What can hang from each mark
U: E
Z: S T
Y: T
E: T U
S: Y Z
V: S U
H: T
T: V Z
M: H

Each row was made from one small tree. Brackets hold a mark, then the marks that hang from it, in alphabetical order. Every link used is in the known rows. Write each row's tree.
Known rows
{T {V U} {Z {S Y}}}: [-0.49 -0.73  0.93 -2.37  0.60 -4.87  1.60  2.54 -0.08  3.50 -1.97  0.61
 -0.63  0.56  2.65  0.72 -0.16  0.21 -0.91  3.45]
{U {E {T {V S} Z}}}: [-1.93 -2.19 -2.36  0.58  3.14  2.86 -1.71 -1.08  1.71  3.60  3.14 -0.72
  2.16 -3.37 -2.26 -2.38 -0.12 -0.44  4.24 -3.35]
{E U}: [ 0.44  1.77  1.38  0.79 -2.23  0.37  0.03 -1.20  0.71 -2.64  0.06 -2.23
 -1.03  2.17 -0.78  0.35  0.62  1.48 -1.28 -2.01]
{H {T {V U} Z}}: [-0.01  1.96 -0.82 -2.11  1.46 -1.80 -0.42  1.19  1.49 -2.50 -0.59 -2.46
 -2.20  0.59 -0.55 -1.05  0.83 -1.15 -2.58  1.45]
{V {S Y Z}}: [ 0.38  0.49  1.32  0.69 -2.03  0.60 -0.93 -0.42 -0.07 -0.51  0.34  3.60
 -0.11  2.11  0.65  1.16  0.69  0.13  0.78 -1.07]
{M {H {T Z}}}: [ 0.43  3.95  2.27 -1.33  0.88 -0.43  0.80 -1.64  3.95  0.96 -0.38 -3.80
  1.27  0.14 -3.36 -1.34  0.40 -0.94 -4.26  3.64]
{U {E T}}: [ 0.04 -2.20 -1.28  4.18  2.18  2.91 -1.67 -2.13 -1.29 -2.21  1.15 -0.94
  2.80 -1.14 -2.25  1.18  0.56  0.07  1.74 -1.26]
{Z S {T {V {U E}}}}: [ 1.56 -2.51  1.13  1.90  0.96 -1.26  3.79 -0.07 -5.96  0.31  0.76  1.37
 -2.58 -3.17  1.01  1.56 -2.97 -0.41  1.08  4.54]
{T {V S U} Z}: [-2.17 -1.38 -0.78 -2.47 -0.08 -1.83 -0.98  2.62  0.54  0.96  0.33 -0.90
 -2.78 -1.75 -0.91 -3.03 -1.07 -1.37  1.12 -4.88]
{V {S {Y {T Z}}} U}: [ 0.34 -2.77  1.74 -0.17 -1.97  0.09 -1.28  2.57  2.45  2.47 -1.05  0.40
 -0.62  0.64  5.53 -0.25 -3.71  0.43  1.05 -1.80]
{V S {U E}}: [-1.27 -5.07  1.06  3.57 -0.25  1.17 -2.28  0.48 -4.26 -3.89  1.62 -1.10
 -2.55 -2.67 -0.56 -0.93 -2.43 -1.21  2.52 -2.88]
{U {E {T V}}}: [-0.06 -1.28 -2.73  1.87  1.99  1.73 -1.84 -2.14 -1.56 -1.98  0.36 -0.85
  2.77 -1.90 -2.42  0.04  0.89  0.30  2.30  0.29]
{H {T {V S U} Z}}: [-1.53  0.99 -0.32 -2.33  0.34  0.03 -1.06  1.24  0.68 -1.27  0.97 -2.83
 -3.30 -0.65 -0.43 -2.77 -0.62 -1.62 -0.52 -0.97]
{E T U}: [-0.03  1.57 -1.37  1.00 -1.32  2.75 -0.64 -1.25  0.76 -1.58  0.95 -1.06
  2.10  1.84 -0.31  0.55  0.70  1.91  0.04 -3.19]
{H T}: [ 1.22  3.32  1.28  1.52 -0.13  1.47 -0.39 -2.38 -0.13 -5.46 -0.84 -4.28
 -1.23  1.62 -2.33  1.47  1.22 -0.94 -3.49  1.62]
{H {T {V U}}}: [ 0.49  1.95 -0.73 -1.34 -0.78 -1.09 -1.06  0.32 -2.57 -6.86 -1.58 -3.22
 -2.49  0.63 -0.60 -0.27  0.08 -1.18 -2.44  2.95]
{E {T V} U}: [-0.20  2.29 -2.67 -1.48 -1.66  1.36 -0.82 -1.32  0.34 -1.30  0.15 -1.23
  2.22  1.21 -0.44 -0.81  1.01  2.26  0.50 -1.60]
{S Z}: [ 0.91  1.17  0.26  1.47 -0.33 -0.53  0.58 -0.77  0.00 -2.22 -0.76  3.16
 -0.27  2.11 -2.51  2.15  3.56 -0.30 -1.37 -2.35]
{V {S Y {Z T}}}: [ 2.64  1.80  1.34  0.78 -1.92  1.93  1.67 -0.94 -0.33  1.51  2.08  5.00
 -0.47  1.41  1.67  2.11 -2.20  0.24  0.69  0.03]
{V S {U {E {T Z}}}}: [-2.73 -5.19 -1.80  2.80  2.87  3.01 -2.20  1.43  0.12  1.71  3.68  0.69
  1.03 -3.10 -0.06 -1.72 -1.60 -1.04  3.91 -5.41]
{M {H T}}: [ 0.98  3.92  2.33 -0.26 -1.26  0.34  0.09 -2.63 -0.25 -3.25 -1.44 -4.65
  0.97  0.49 -3.40 -0.56 -0.20 -0.67 -4.25  4.95]
{T {V {S Z} {U E}}}: [-1.08 -3.85 -0.71  1.18 -0.36 -0.13 -1.60  1.03 -4.01 -2.71  1.72  4.61
 -1.99 -1.97 -0.44 -1.42  0.77 -0.82  3.55 -1.34]
{V {S Z} U}: [-1.29 -2.02 -0.03  0.94 -1.83  0.04 -0.82  1.95 -2.89 -2.79  0.71  4.09
 -2.54  0.38 -0.24 -0.05  0.73 -1.16  0.79 -5.25]

Which tree is each row?
[-0.61 -4.23 -2.04  3.98  1.71  1.78 -2.30  0.47 -3.38 -4.03  0.91  0.34
  1.88 -1.49 -0.25  0.86 -0.49 -0.31  2.00 -1.62]  {V {U {E T}}}
[-2.29 -1.48 -3.43 -1.34 -1.19  1.25 -2.48  1.70 -3.82 -2.42  0.18 -0.32
  0.16 -1.69 -0.43 -2.10 -1.56 -0.51  2.45 -4.93]  {E {T {V S U}}}
[-1.26 -2.19 -2.28  1.38  0.91  3.61 -2.34 -1.88 -2.41 -0.77  1.92 -1.16
  1.78 -3.26 -2.14 -1.62 -0.49 -0.17  4.11 -2.20]  {U {E {T {V S}}}}
[-1.21 -3.72  0.96  0.88  2.88 -3.20  1.75  1.40 -1.39  2.66  0.09  0.56
 -1.56 -2.42 -0.11 -0.21  0.57 -0.56  1.08  1.94]  {T {V {U E}} {Z S}}
[ 0.98  4.50  1.13 -2.84 -1.44 -0.97 -0.16 -2.43 -0.56 -3.10 -2.21 -4.64
  0.96 -0.38 -3.54 -1.73 -0.02 -0.47 -3.63  6.50]  {M {H {T V}}}
[-1.50  1.23  0.12  0.48  0.95  1.47  2.86 -0.54  2.99  6.17  1.83 -0.18
  1.89  1.23  0.73  0.70  1.87  1.71 -0.17 -2.33]  {E {T {Z S}} U}
[ 1.21 -2.61  1.20  0.93 -3.93  0.68 -1.51  1.96 -1.07 -0.97 -1.53  5.64
 -0.21  2.05  6.07  1.49 -1.57  0.80  1.45 -0.59]  {V {S {Y T} Z} U}
[ 0.04  2.78  2.73  1.04  2.31  0.09  3.24 -1.38  2.11  2.32  0.03 -3.32
 -1.49  1.14 -1.37  1.86  2.39 -1.34 -3.46  2.35]  {H {T {Z S}}}
[ 0.87  0.31  1.70 -1.15  0.00 -1.69  3.34 -0.30  2.61  6.04 -3.11 -0.64
 -0.34  0.07  1.20  1.06  1.19  0.60 -1.06  1.09]  {Y {T V {Z S}}}
[ 3.16  1.35 -0.87 -1.76 -1.45 -2.42  1.50  1.62 -2.03 -1.41 -0.26  6.47
 -0.52  1.83  3.20  2.18 -1.67  0.77 -0.45  3.75]  {S Y {Z {T {V U}}}}
[-0.38 -1.99 -1.44  3.22  4.27  2.24 -0.96 -1.23  3.06  2.19  2.19 -0.52
  3.27 -1.53 -2.37  0.46  1.14 -0.05  1.69 -2.75]  {U {E {T Z}}}
[ 1.66 -1.05 -0.04 -2.57 -1.20 -3.12 -1.01  2.47  3.11  1.34 -3.37  0.70
  0.71  1.23  5.16  0.26 -1.97  1.43 -0.44  2.36]  {S {Y {T {V U} Z}}}
[-1.35  1.70 -2.79 -1.55 -2.61  3.24 -0.64 -0.85  0.09  0.91  2.43  4.26
  1.33  1.20  0.27 -1.60  2.38  1.81  2.82 -4.06]  {E {T {V {S Z}}} U}
[ 0.29  4.71  0.99 -3.69  0.74 -1.63  0.40 -1.76  3.78  1.21 -1.11 -3.89
  1.17 -0.54 -3.61 -2.59  0.51 -0.60 -3.80  5.30]  {M {H {T V Z}}}
[ 0.33  1.43  1.53 -1.81  1.11 -3.58  2.27 -0.05  1.95  5.12 -1.84 -0.68
  0.59  0.93  0.72  1.16  1.00  0.60 -1.20  3.77]  {T V {Z {S Y}}}
[ 1.27 -1.33 -0.50 -1.04 -2.58 -1.76 -0.90  1.46 -1.89 -3.42 -4.10 -0.31
 -0.82  0.33  2.20  0.21 -1.11  0.46 -0.65 -0.10]  {Y {T {V U}}}
[ 0.27  0.65  2.86  0.43  1.19 -2.36  2.44 -0.02  2.35  4.91 -1.16 -0.64
  0.46  1.47  0.76  2.51  0.65  0.26 -1.83  2.04]  {T {Z {S Y}}}
[-0.03 -3.35 -0.65  1.30  0.67 -1.96 -1.75  0.53 -3.83 -4.83 -0.77 -0.72
 -1.38 -1.84 -1.09 -0.42 -0.52 -0.40  1.24  1.25]  {T {V {U E}}}
[-1.84 -4.64 -0.51  3.44  4.00  0.60  1.18  1.17 -1.21  3.69  1.71  1.56
  1.46 -2.29  0.56  1.13  0.32 -0.58  1.85 -0.85]  {V {U {E {T {Z S}}}}}
[-0.75  1.42  0.83 -1.69  1.62 -2.48  2.50  1.13 -0.39  0.92 -0.77 -1.83
 -2.64  0.18  0.38  0.15  1.44 -1.34 -2.66  3.87]  {H {T {V U} {Z S}}}
[-0.90  1.72 -1.49  0.05  0.53  2.04 -0.07 -0.47  4.90  2.67  2.11 -0.60
  2.31  1.61 -0.22 -0.26  1.34  1.73  0.08 -4.58]  {E {T Z} U}
[ 3.34  0.43  1.48  1.27 -2.50  0.02 -0.03 -0.70  1.95 -0.33 -3.09  4.46
  1.90  3.70  3.81  3.63  1.12  1.65 -0.83  2.33]  {S {Y T} Z}
[-1.69  1.37 -2.23 -1.62 -2.63  3.26 -1.46 -1.14 -0.56 -0.14  1.83 -1.54
  0.90  0.06 -0.22 -2.49 -0.42  1.75  2.63 -4.11]  {E {T {V S}} U}
[-0.38  2.66  0.44 -3.96  0.28 -2.89 -0.17  0.99  1.46 -0.50 -1.23 -2.62
  0.32 -0.79 -1.78 -3.01 -0.53 -0.95 -3.37  4.91]  {M {H {T {V U} Z}}}
[-1.26  0.32 -0.43  1.04  2.72  0.61  2.50 -0.26  1.80  5.55  0.42 -0.33
  2.02  0.02 -1.61  1.66  1.96 -0.44 -0.57 -2.94]  {E {T {Z S}}}
[-1.36 -1.10 -1.30 -1.42 -2.06 -1.23 -0.81  1.94 -3.39 -2.61 -0.05  4.33
 -2.51 -0.19 -0.52 -1.32  1.02 -0.91  1.44 -3.48]  {T {V {S Z} U}}
[ 1.06  3.00  3.34  0.43  1.81 -0.62  2.39 -1.48  2.98  2.93 -0.54 -2.72
 -0.24  2.50  1.44  2.49  1.19 -0.26 -3.26  6.27]  {H {T {Z {S Y}}}}
[ 1.14 -0.66  2.29  0.13 -1.58  1.24 -0.85 -0.06  4.71  4.30 -1.05 -0.89
  0.66  0.92  3.54  0.33 -2.78  0.82  0.75 -1.54]  {V {S {Y {T Z}}}}
[ 3.04  3.20 -0.93 -0.93 -0.42 -0.44  3.08 -1.17 -0.62 -0.01  0.40  4.71
 -0.81  0.86 -1.59  1.64  1.05  0.10 -0.95  0.61]  {S {Z {T V}}}
[ 1.59  0.15 -0.04 -2.08 -2.56 -0.64  0.05  1.39 -3.48 -1.06  0.46  0.52
 -2.04 -0.89  3.21 -0.45 -5.88  0.00  1.26  1.33]  {Z {T {V {S Y} U}}}
